Each row was made from one walk, in order. Every step used is in the known rows, and no mark comes twice. Write each row's walk.
(in the rows, 128 means zero)
Known rows:
X -> L: [124 144 127 127 122 128 120 115 141 146 112 119 112 134 120 132 139 142
 126 143 147  95 130 137 123 149 123 120 133 142 146 126 144 131 112 114
 128 130 128 136 107 134 127 122 146 137 125 120 121 128 131 123 122  84
 152 127 124 128 131 124 127 111 125 112 140 124 136 134 139 119 110 134
 124 134 135 138]
L -> X: [141 104 149 111 134 134 122 127 129 117 135 154 115 122 111 119 117 116
 125 125 156 131 139 124 118 126 134 130 130 139 151 103 112 137 138 133
 129 133 132 131 135 109 135 144 134 133 107 123 130 134 151 139 128 114
 127 133 123 141 129 120 110 130 128 115 138 138 127 138 119 127 128 146
 123 121 125 132]
C -> Y -> R: [120 117  85 126 117 133 149 109 129 135 135 139 105 121 137 124 124 108
 143 123 137 108 138 125 129 179 124 138 130 142 121 139 114 148 106 137
 120 132 105 101  98 126 124 167 138 134 165 116 141 152 117 115 127  46
 159 119 127 138 129 131 118 146 147 114 121  89 140 112 136 133 139 141
 140 119 136 103]
X -> J -> V -> C: [140 105 141 116 131 146 126 146 155 116  91  98  99 141 113 116  91 132
 132 114 121 119 118 119 122 125 124 127 134 104 116 156 151 147 121 134
 147 120 110 120 129 157 142 124 137 136 137 124 136 142 139 128 123 117
 150 141 127 114 132 158  82 116 147 107 127 151 127 124 145 104  92 151
 142  72 138 120]
X -> J -> V -> C -> Y -> R: [127  99  91 117 120 140 148 129 148 120 107 105  73 132 123 107  87 116
 151 111 132  89 123 117 120 187 121 139 140 126  98 154 145 175 104 141
 144 120  91 100 108 149 137 171 121 138 162 113 148 160 124 113 122  19
 163 132 127 124 133 168  59 135 165  90 119 120 135 101 158 110 104 164
 151  72 144  98]
J -> V: [131 153 154 121 133 134 142 126 130 114 126 116 129 136 129 129  91 138
 125 123 127 125 146 122 144 119 119 127 137 129 114 140 143 132 135 138
 142 114 123 120 125 129 149 148 143 152 120 123 123 132 134 125 128 122
 117 134 125 121 123 131 107 136 128 144 149 157 127 119 144 110 105 130
 104 112 140 119]
L -> V: [149 131 128 123 141 152 128 130 127 131 129 131 137 150 122 120 125 129
 121 118 137  93 131 134 130 134 141 135 127  90 122 135 126 143 127 121
 120 117 146 140 132 136 143 118 137 108 119 112 118 116 127 136 135  86
 132 139 125 133 126 121 118 129 129 131 121 136 130 139 141 129 115 117
 138 119 120 124]
V -> C -> Y -> R: [114  93  66 117 123 153 154 125 131 113 139 135  79 108 123 126 130 115
 156 107 120  94 141 133 122 180 126 139 120 124 125 147 111 156 103 126
 131 121 105  84  90 149 122 170 117 112 169 114 144 159 112 122 127  62
 169 122 125 139 133 160 105 141 166  86 113 101 146 103 144 144 135 152
 150  99 125 109]
Y -> R -> V -> C: [120  80  41 109 130 151 126 114 128 103 126 114 101 120  75 127 158 137
 168 116 111 109 107 136 136 141 136 132 125 109 150 172 133 151  92 124
 139 116 105  73 112 179 126 147 122 136 154 100 130 145 113 122 128  85
 192 110 119 155 143 155 102 141 154  98 134 125 142 118 145 145 128 150
 127 103 111 121]
X -> J -> Y: [148 110 150 134 121 110 125 118 152 111 109 119 121 152 124 112 109 132
 125 139 153 124 136 119 121 162 123 134 132 145 128 107 137 137 120 135
 134 126 118 158 157  92 138 137 120 145 133 128 138 138 127 117 126  92
 149 129 134 120 127 136  71 107 142 109 113 113 129 128 123 117 117 134
 154 119 141 115]
R -> V: [133 129 102 123 131 131 120  90 122 116 119 124 139 137  90 124 156 139
 141 112 126 144 130 120 133 118 132 129 118 129 157 147 137 126 110 121
 142 116 133 127 127 142 129 126 137 150 140 120 115 133 126 133 126 117
 146 120 121 133 133 129 134 135 129 129 128 135 126 140 135 141 124 139
 104 136 119 123]
L -> X -> J: [145  92 144 118 134 124 111 130 144 132 114 142 105 138 110  90 134 122
 119 127 181 143 121 116 119 137 131 127 137 143 141 108 128 144 135 137
 133 136 128 148 141 110 131 121 124 129 117 126 129 126 155 128 128  94
 140 139 127 129 132 133  92 113 127 102 124 124 118 140 114 115 113 153
 141 113 133 136]
L -> Y: [150 113 158 129 127 145 136 153 119 144 135 148 116 137 120 114 102 140
 133 115 143 127 133 128  99 156 130 131 130 134 127 147 113 136 122 129
 134 134 134 144 130 103 125 132 114 115 112 129 126 122 128 129 124 129
  95 138 125 137 124 121 115 133 133 111 136 112 130 133 125 124 132 130
 126 126 130 143]
V -> J -> Y: [134 112 132 123 130 119 142 127 147  87 133 134 110 141 119 148  88 125
 143 139 130 131 167 142 118 172 118 133 131 127 137 113 130 118 133 127
 120 114 127 130 147 103 133 160 138 105 131 120 150 140 138 134 125 114
 129 140 135 131 132 150  88 127 167 102 129 133 141 125 108 131 124 131
 155 129 122 112]
X -> J: [139 106 131 142 128 117 116 127 143 143 100 105 116 152 126 105 134 135
 122 124 153 152 109 117 122 142 128 128 133 130 120 124 141 137 123 131
 128 133 122 152 145 129 128 113 112 130 138 136 127 126 135 118 127  93
 145 122 131 118 131 135 120 114 130 111 128 123 117 130 126 115 112 134
 145 112 137 132]
R -> V -> C -> Y: [118 103  77 109 124 157 140 105 119 110 118 138 106 117  87 129 154 123
 160  96 116 103 153 122 110 153 131 135  97 102 174 163 123 139  93 118
 143 104 122  98 107 164 135 163 143 128 165 119 133 177 123 139 125  96
 158 126 118 124 130 150 116 149 157  95 102 115 136 135 143 164 143 173
 136 108 110 118]
V -> C: [120 101 111 112 132 148 128 148 129 124 126 131 104 119 112 135 121 130
 142 126 107 111 117 138 123 134 134 127 120 109 127 144 124 126 117 118
 134 123 122 101 109 153 127 128 116 106 143 126 133 141 126 130 126 141
 147 134 127 125 134 145 109 131 142 103 125 137 138 128 129 134 133 143
 142 105 118 124]
Y -> R: [123 111  81 132 126 127 134 129 131 136 137 121 116 127 124 123 119 135
 141 133 131 114 110 128 135 138 130 132 143 136 111 138 128 144 119 135
 128 135 107 107 120 125 120 142 124 136 140 116 134 120 118 114 127  79
 152 112 127 145 134 131 117 133 143 122 138 116 136 111 138 124 123 128
 132 120 131 118]
J -> V -> C -> Y: [127 118 141 106 126 163 157 129 133 109 116 129  94 119 125 135  75 119
 144 105 111  87 168 126 123 152 119 134 121 113 123 161 123 143 110 123
 148 109 113 101 100 144 148 180 148 131 142 122 135 172 130 135 125 104
 132 145 125 119 123 153  93 142 151 107 116 135 137 108 147 131 116 160
 126  78 135  99]
J -> Y -> R: [133 115 101 129 120 112 144 110 144 114 134 124 119 134 126 129  99 130
 144 145 134 108 142 133 131 154 124 136 143 150 113 123 128 132 122 137
 126 123 109 115 145 104 134 165 129 143 151 111 146 139 113 106 124  66
 161 120 130 153 132 130  72 128 149 110 135 110 150 109 133 128 134 122
 142 127 136 100]
Y -> J -> V: [145 148 147 118 132 137 141 136 143 117 117 113 108 134 120 121 130 129
 125 124 138 132 130 122 154 125 123 120 163 134 107 135 144 138 121 145
 134 115 118 133 136 112 144 136 135 153 121 118 122 132 135 110 122 121
 110 125 123 127 130 143 109 136 124 130 125 161 128 107 137 115  83 131
 133 105 138 122]
X -> L -> Y: [143 124 156 129 126 146 129 151 127 155 117 132 110 144 109 118 126 149
 129 127 157  98 138 134 101 163 127 116 134 141 141 151 127 139 114 116
 126 136 135 151 117 111 127 127 147 117 112 120 122 116 140 123 116  95
 116 139 117 135 132 116 102 121 132  88 143 122 139 130 130 116 109 142
 122 127 140 149]

Which walk is each row?
[128  83  62 105 125 141 140  99 139  83 140 120  98 134  73 131 146 142
 173 121 115  98 138 131 130 159 131 138 121 127 149 160 126 133  98 122
 146 110  99  87 137 146 140 168 123 143 158 104 142 154 110 123 125  76
 191 118 122 159 140 154  67 135 165  77 127 123 152 117 144 149 133 156
 135 105 116 105] : J -> Y -> R -> V -> C
[144 148 147 123 122 132 160 112 135 115 114 118  98 127 128 117 133 114
 126 109 139 113 155 115 137 138 113 128 149 136 127 141 129 148 115 147
 137 108 122 139 117  99 149 165 136 155 130 121 134 152 129 115 119  77
 107 123 121 115 124 144 103 144 134 127 112 139 127 103 142 125  89 146
 138 105 140 110] : C -> Y -> J -> V
[126  99  94 117 129 114 149 131 149  82 141 121  94 143 118 146  89 124
 154 143 133 125 150 143 132 187 122 137 144 131 118 125 124 131 125 135
 120 115 109 106 129 109 129 170 138  99 156 109 148 131 126 120 127  65
 149 126 136 150 138 161  78 127 174 100 139 126 152 113 123 130 113 131
 150 125 121 107] : V -> J -> Y -> R
[140 109 101 125 121 147 126 114 126 139 119 132 108 170  65 102 157 155
 154 118 150  98 121 137 112 174 129 124 136 150 157 175 133 154  87 122
 135 130 121 119 117 137 127 144 142 138 124  99 118 129 127 115 115  14
 163 116 106 160 140 117  95 131 142  84 156 107 145 131 148 130 109 153
 103 132 133 142] : X -> L -> Y -> R -> V
[148 108  90 119 133 133 149 127 150  81 145 131 104 166 111 140  82 125
 153 141 147  96 161 149 131 177 132 140 144 108 118 130 118 139 124 127
 111 106 118 125 147 120 144 166 141  75 144  97 150 124 126 129 134  28
 162 130 132 159 135 151  56 131 180 107 135 127 156 127 139 128 110 111
 160 122 116 103] : L -> V -> J -> Y -> R
[135  82  70 115 126 168 127 142 129 124 118 136  84 139  52 114 155 156
 167 116 130  78 111 140  93 176 133 126 131 129 158 192 130 153  87 114
 144 124 120  88 103 164 126 143 131 126 127  93 122 134 125 116 114  37
 184 119 107 156 144 140  80 134 158  57 149 110 150 126 152 132 111 165
 123 103 119 145] : X -> L -> Y -> R -> V -> C
[141  97  99 128 123 153 132 125 112 129 140 133 112 151  68 107 157 142
 161 114 130 129 122 132 116 150 135 133 128 139 135 181 120 146 105 133
 135 123 120  94 133 125 126 142 114 137 134 107 120 124 119 120 121  63
 141 116 114 161 135 124  94 150 145 106 146 108 133 125 136 131 125 148
 105 130 124 137] : L -> Y -> R -> V
[134 109 103 115 126 161 152 137 137 112 112 133  70 109 120 119 162 108
 145 106 125 105 140 129 117 164 127 134 130 122 138 138 113 144 100 121
 133 120 123 113 106 126 129 148 111 102 144 123 145 154 123 119 124  84
 132 127 124 114 132 165 121 138 146  79  94 121 135 114 135 145 119 152
 176 100 116 115] : V -> C -> Y -> J
[118 116  89 107 127 156 161 124 130 111 135 122  84 115 117 123  78 112
 154 110 113  71 147 130 127 173 121 137 135 120 122 169 122 168 112 133
 143 110  95  81  94 152 143 182 143 148 170 109 139 163 119 112 124  56
 160 133 123 133 128 161  86 147 165 102 126 119 145  95 164 130 121 153
 137  81 135  96] : J -> V -> C -> Y -> R
[138  94  79 108 126 161 146 108 133  89 114 127  80 106  81 115 197 122
 158  89 129 123 141 124 111 162 132 134 118 118 174 163 122 150  86 119
 141 109 119 106 110 148 133 153 114 124 151 110 131 177 119 124 124  89
 152 110 116 116 137 161 116 149 151  82  99 125 134 123 140 157 118 174
 155 101 107 114] : R -> V -> C -> Y -> J
[126 112  73 125 117 133 141  91 119 114 130 127 114 128  96 119 155 119
 158 110 133 123 153 121 132 174 126 134 121 139 158 157 127 149  94 133
 129 108 111  95 108 139 131 169 141 161 163 109 132 158 113 121 128  21
 167 108 120 139 132 131 117 149 156 111 117  91 139 124 147 149 132 157
 127 130 122 105] : C -> Y -> R -> V
[152 121 138 110 144 136 147 129 144  96 135 130 122 162 116 148  88 123
 141 133 142  98 179 142 124 164 131 139 131  86 137 126 118 119 134 120
 118 105 138 145 154 114 148 149 151  74 134 111 142 128 132 148 134  80
 137 144 135 134 127 150  71 125 169 113 121 143 149 137 127 136 111 119
 149 128 111 106] : L -> V -> J -> Y
[148  88  91 134 120 109 125  92 149  99 113 107 110 157  94 104 139 138
 158 127 148 133 131 115 126 174 130 138 138 150 131 136 146 149 109 141
 139 117 105 138 144 119 137 153 121 170 155 109 137 141 117 108 124  21
 202 109 126 146 138 136  66 123 157  98 123 102 137 122 129 124 112 149
 144 121 136 105] : X -> J -> Y -> R -> V
[165 150 182 130 125 155 142 138 137 140 103 125  94 163 103 110 123 145
 122 121 162  96 135 133 120 150 122 116 171 144 130 160 138 145 114 131
 136 124 131 147 122  92 148 137 139 139  94 113 120 118 146 108 112  85
 104 127 110 133 129 122  86 127 122 105 145 142 133 111 146 101  74 146
 126 104 152 145] : X -> L -> Y -> J -> V
[149 116 172 113 136 125 121 122 147 117 119 128 101 139 100  97  89 117
 113 126 174 131 134 112 129 133 126 128 144 137 132 122 148 152 137 152
 143 122 117 149 145 108 151 142 143 161 101 122 129 136 158 127 124  86
 123 139 122 127 131 128  68 116 131 118 136 150 116 127 128  98  96 150
 120  96 148 125] : L -> X -> J -> V
[134 110 117 112 129 129 137 106 135  78 128 132 114 151  86 154 124 135
 158 128 127 135 179 137 112 155 123 133 119 119 171 139 132 118 113 126
 131  93 130 117 157 123 142 161 156 116 134 110 136 150 135 141 123  97
 147 125 128 139 133 153  84 132 174 103 127 132 138 137 122 143 119 147
 135 129 110 105] : R -> V -> J -> Y
[138 120 127 124 120 133 148 127 138 123 121 133 102 120 132 116 167 113
 127 109 147 113 142 119 127 158 124 133 141 139 135 119 123 142 102 131
 129 124 123 143 118  96 129 145 119 126 142 124 132 151 122 114 124  88
 108 118 124 119 128 145 125 141 134 110  97 115 129 116 129 146 114 136
 165 123 127 123] : C -> Y -> J
[160  98 167 117 130 116 121 118 156 109 121 142 106 155 107 101  99 119
 122 129 184 137 154 119 111 151 128 131 142 147 133  94 124 140 136 141
 135 129 122 170 163  76 146 149 145 147 101 129 146 151 149 128 125  93
 160 136 130 131 130 126  49 108 144  85 118 124 133 145 110 117 121 155
 149 117 140 116] : L -> X -> J -> Y
[146 109  98 113 138 173 158 134 132 118 114 137  85 123 113 115 149 107
 137  95 139  76 140 134 122 164 141 136 133  85 129 151 104 150  96 119
 119 109 134 137 115 137 145 141 124  79 149 110 139 149 120 125 127  68
 145 131 122 116 129 159 108 140 144  94  89 128 138 133 144 145 119 143
 187  98 110 110] : L -> V -> C -> Y -> J
[142 126 103 113 130 175 143 122 139 130 103 130  99 129 111 124 127 120
 134 110 133  39 161 140 107 167 131 131 115  91 154 152 118 148  95  99
 126 113 137 128  99 162 141 142 162  91 153 109 134 157 126 142 129  29
 172 143 120 121 128 141 104 122 153  86 114 129 149 137 153 145 117 154
 163 105 120 122] : X -> L -> V -> C -> Y
[131 102  91 121 124 150 124 136 139 116 121 130  86 172  53 126 133 150
 170 128 146 108 142 149 104 184 128 117 135 132 171 182 143 150  92 115
 135 118 124  95 109 143 125 149 152 101 131  89 123 120 138 130 120   4
 158 117 111 157 146 143  84 136 172  76 159 113 149 131 144 129  95 153
 116 122 121 143] : X -> L -> Y -> R -> V -> J
[115  98  58 115 129 135 131 112 130  82 134 121 104 143  76 138 145 132
 168 128 130 143 135 138 134 158 132 131 127 117 153 160 139 143 105 131
 122 112 114  83 124 152 122 147 148 111 154  93 126 125 129 134 128  56
 169 104 124 148 145 158 111 145 175 110 148 118 138 123 139 138 105 145
 129 126 107 122] : Y -> R -> V -> J
[143 148 132 128 135 147 122 118 143 136 109 127 134 147 111 117 147 132
 116 129 148  64 134 141 130 139 139 122 135 112 134 135 138 144 114 111
 115 121 145 144 125 143 145 114 163 108 134 112 121 116 137 129 130  36
 163 138 120 129 130 122 119 116 128 118 131 136 138 146 148 129 111 129
 140 127 130 136] : X -> L -> V
[155 125 162 114 130 167 141 170 143 132  98 119  64 151  82 118 119 151
 138 118 138  75 127 134 111 166 125 116 160 129 149 172 130 153 110 125
 149 122 123 138 112 127 148 141 129 114  99 105 123 130 143 108 110  75
 123 139 109 138 137 149  69 130 133  70 141 151 143 108 157 108  73 155
 143  75 138 142] : X -> L -> Y -> J -> V -> C
